Each row comes from the steps of one walk. Every step used is in the known rows, and no mark comes twice. Write the walk behind each row, first mark first.
(in the rows, 128 means zero)
Known rows:
mifam/gevez/navutam/bunoguv/voroti/genap: [155 119  95 167 139 153  81  89  96 121 142 171 115 171 225 128 104 102
  78 167 125 141 164  89 209 140 121 111 106]
mifam/bunoguv/navutam/gevez: [117  89 131 151 193  67 136 158  85 146 119  36 178 150 124 105 137 162
 152 128  72 149  77 122  84 115 139 165 125]
zanug/bunoguv/mifam/lapa: [ 86 141 139  96  92 146 187 187 163 153 147  78 159 139  19 105 174 130
 182  70  90 146 141 148  30 135 127 131 172]
bunoguv/voroti/genap: [115 139 144 118  82 180 100 155 106 146 154 146 160 133 158 121 145 153
 103 148  82 163 122 126 197 114 133 128  79]
vuvuna/gevez/navutam/bunoguv/mifam/lapa: [146 113  95  98 119  97 136 116 171 103 150 137 120 153  62 120 113  36
 171  88 179 142 175 122 110 134 174  74 160]
zanug/bunoguv/mifam: [ 76 144 124 132 125 164 170 185 138 147 137 103 122 111  57 113 159 133
 159  71  99 119 127 161  39 135 134 131 159]
dalusek/genap: [ 97 144 120 121  80 159 165 128 156 114  83 121 125 121 111 132 142 147
 162 112 143 120 160 149 126 107 142 108 114]
gevez/vuvuna: [123 173 159 148 127 116 139 135 135 121  95 164  98 116 100 124 149 101
 137 132 107 100 125 168 128 146  84 142 136]
zanug/zagi: [110 132 146  85 132 174 208 137 135 116 105 143 143 120 140 169 151 134
 116 101 102 175 109 165 138 123  97  68  85]
genap/dalusek: [148 153 172 104 103 128 152 119 113 141 136 119 140 102  98 165 123 167
 125 135 109 139 123 116 125 144 114 116 135]
vuvuna/gevez: [114 148 140 126 111 136 143 122 151 133 115 106 109 101 128 139 140 109
 139 133 134 115  96 166 119 131 159  65 104]
genap/dalusek/bunoguv: [135 121 165  97 117 111 147 129 146 120 139 115 136 107 130 154 124 165
 119 136 143 114 127 116  91 127 135 148 123]
vuvuna/gevez/navutam/bunoguv/voroti/genap: [155 119 100 149  87 132  64  90 113 120 148 157 101 129 176 121  92  79
 105 150 168 141 156 104 223 132 176  85 102]
zagi/dalusek/genap: [ 94 129  76 123 104 181 158 124 187  78  71 122 121 125 144 134 132 170
 151 110 148 101 156 157 136  83 119 104 132]
vuvuna/gevez/navutam/bunoguv/voroti: [172 130  87 126 115  94 121  90 132  90 153 158  86 123 149  99 102  61
 124 147 170 147 166 115 195 141 168  57 118]
gevez/navutam/bunoguv/mifam: [141 100  76 133 145 134 138 136 133  93 143 177  93 140  82 134 112  79
 147  82 161 131 183 121 121 128 118 109 160]
voroti/genap/dalusek: [128 141 189 125  82 162  90 121 102 170 135 116 157 106 118 184 109 189
  99 136 107 130 109 112 157 134 119 142 122]
vuvuna/gevez/navutam/bunoguv: [158 122  92 147 111 112 123  73 146 100 108 140  69 124 128 147  87  65
 137 137 189 106 146 129 162 138 139  57 136]
dalusek/bunoguv: [112 119 122 110 107 142 156 146 164 110 116 130 118 130 145 126 142 146
 138 124 145 113 116 144 101 105 119 137 110]
dalusek/bunoguv/navutam: [109  89 109  70 151 104 143 142 160 151 116  97 166 125 152  77 168 142
 133 135 156 131  85 150  97  97 137 170 116]
navutam/bunoguv: [153 140 116 131  96 152 146 103 143 104 129 160  93 133 112 153 118 120
 143 108  93 145 121 131 163 107  96  79 124]
zanug/bunoguv/navutam: [ 95 126 113 107 129 131 150 146 130 193 101  62 154 112 100  84 174 156
 134 122 107 136  87 161  83 127 118 151 154]
genap/dalusek/bunoguv/navutam: [133 103 138  58 145  83 127 122 135 163 134  90 184 104 132  91 146 161
 112 149 156 138  95 123  88 117 143 182 133]
vuvuna/gevez/navutam: [132 126 114 134 124 113 137 110 139 124 101 112 109 116 133 134 113  91
 127 155 194  94 134 141 124 157 143  88 121]
voroti/genap/dalusek/bunoguv/mifam: [ 96 100 161 111 129 150  77 163 136 151 165 128 155 114 119 148 116 171
 115  99 147 115 136 115  87 114 173 183 132]
genap/dalusek/bunoguv/navutam/gevez: [143 118 139 126 191  55 113 133 124 145 137  74 179 104 140 109 110 172
 140 128 157 128  88  96  74 126 153 203 134]
zagi/zanug/bunoguv: [ 81 159 179 132  94 139 160 147 143 169 121 148  90 126  85 105 160 169
 133 114 104  92 107 154  94 127 112 139 144]
gevez/navutam: [138 122 116 127 108 135 167 125 120 113 107 132 121 137 108 135 122 125
 121 140 162 116 152 126 129 148  88 122 136]

Write each row's walk:
[120 116 173 118  96 146  89 120 138 147 137 115 145 112 152 162 114 192
 104 134 149 115 114 105 131 123 134 178 116]	voroti/genap/dalusek/bunoguv
[140 193 159 204 171  90 130 140 125 102  95 140  91 117 103 140 113 104
 161 125 102  89 110 144 111 148  92 151 135]	navutam/gevez/vuvuna
[183 124 133 123  82 128  74  84  78 131 169 166 128 133 151 143  77 137
  80 149 139 160 185  62 223 145 126 138 133]	gevez/navutam/bunoguv/voroti/genap/dalusek
[ 92 113 157 137 188 152  76 146 129 155 157 126 158 136 178 151 126 156
 107 127 138 100 126 118  69 126 178 169 127]	voroti/genap/dalusek/bunoguv/mifam/gevez
[119 125 149 179 217  24 117 145  80 142  92  63 147 145 111  97 140 122
 157 143  78 108  87 145  88 135 119 193 142]	mifam/bunoguv/navutam/gevez/vuvuna
[138 151 176 103  81 156  90 134  84 160 171 137 168 111 149 145 128 175
  81 157  81 165 128  98 190 136 148 143  97]	bunoguv/voroti/genap/dalusek
[106 114 135 103  95 162 100 156 141 127 153 141 152 143 190  99 147 155
 106 138 121 145 120 119 166 105 146 158  82]	dalusek/bunoguv/voroti/genap
[117 117  89 159 242  62  95 135 172  82  83 118 126 127 172  75 128 120
 152 128 157  69  73 161  79  98 100 217 147]	zagi/dalusek/bunoguv/navutam/gevez/vuvuna
[136 130 112 155 176 132 166 109 119 119 102 126 116 159 174 137 128 114
 109 167 154 102 144 127 115 163  94 105 120]	mifam/gevez/navutam
[164 127  91 173 162 129 142  82 128 105 101 159  81 165 171 150 106  89
 123 153 137 115 153 115 150 147  86  79 134]	mifam/gevez/navutam/bunoguv
[136 108  79 139 149 115 114 120 147  96 142 158  82 111  97 129  94  51
 155  92 192 112 162 138 117 133 180  70 150]	vuvuna/gevez/navutam/bunoguv/mifam
[161 114  99 137  87 152  85 107 103 108 154 182 120 150 160 124 102 113
  94 136 137 154 173  96 231 129 115 123 114]	gevez/navutam/bunoguv/voroti/genap
[112  80 131  92 157  95 159 143  90 170 110  48 181 154 120  96 172 153
 126 149  82 147  82 151 104 109 136 140 119]	mifam/bunoguv/navutam
[154 101  92  90 112 123 162 135 159  97 154 160 137 171  47 123 128  71
 168  75 148 164 189 105 109 126 112 108 171]	gevez/navutam/bunoguv/mifam/lapa
[124 126 100 162 188 159 135 136 140 113 152 164 104 147 140 149 131  89
 150  98  82 134 138 140  97 114 139  71 135]	navutam/bunoguv/mifam/gevez
[170 147 154 120  71 152  68  98  82 140 184 169 137 108 141 148 100 155
  95 142  78 182 139  85 216 119 137 120 117]	navutam/bunoguv/voroti/genap/dalusek
[122 180 156 176 187 113 140 115 120 125  80 158  95 138 156 134 161  89
 118 165  89  83 119 174 113 154  91 116 126]	mifam/gevez/vuvuna
[130 129 121 147 175  95 128 153 118 138 119  89 172 113 122 106 135 142
 147 122 111 146  75 130 106 118 125 157 124]	bunoguv/navutam/gevez
[169 117  92 137 104 128 149  97 136  98 118 164  82 144 113 149 101 101
 131 119 157 126 167 113 166 131  83  97 148]	gevez/navutam/bunoguv
[ 91 167 216 117  66 137  87 138  87 195 167 151 141 104 121 108 138 204
  80 145  80 119 118 103 150 147 151 178 140]	zagi/zanug/bunoguv/voroti/genap/dalusek
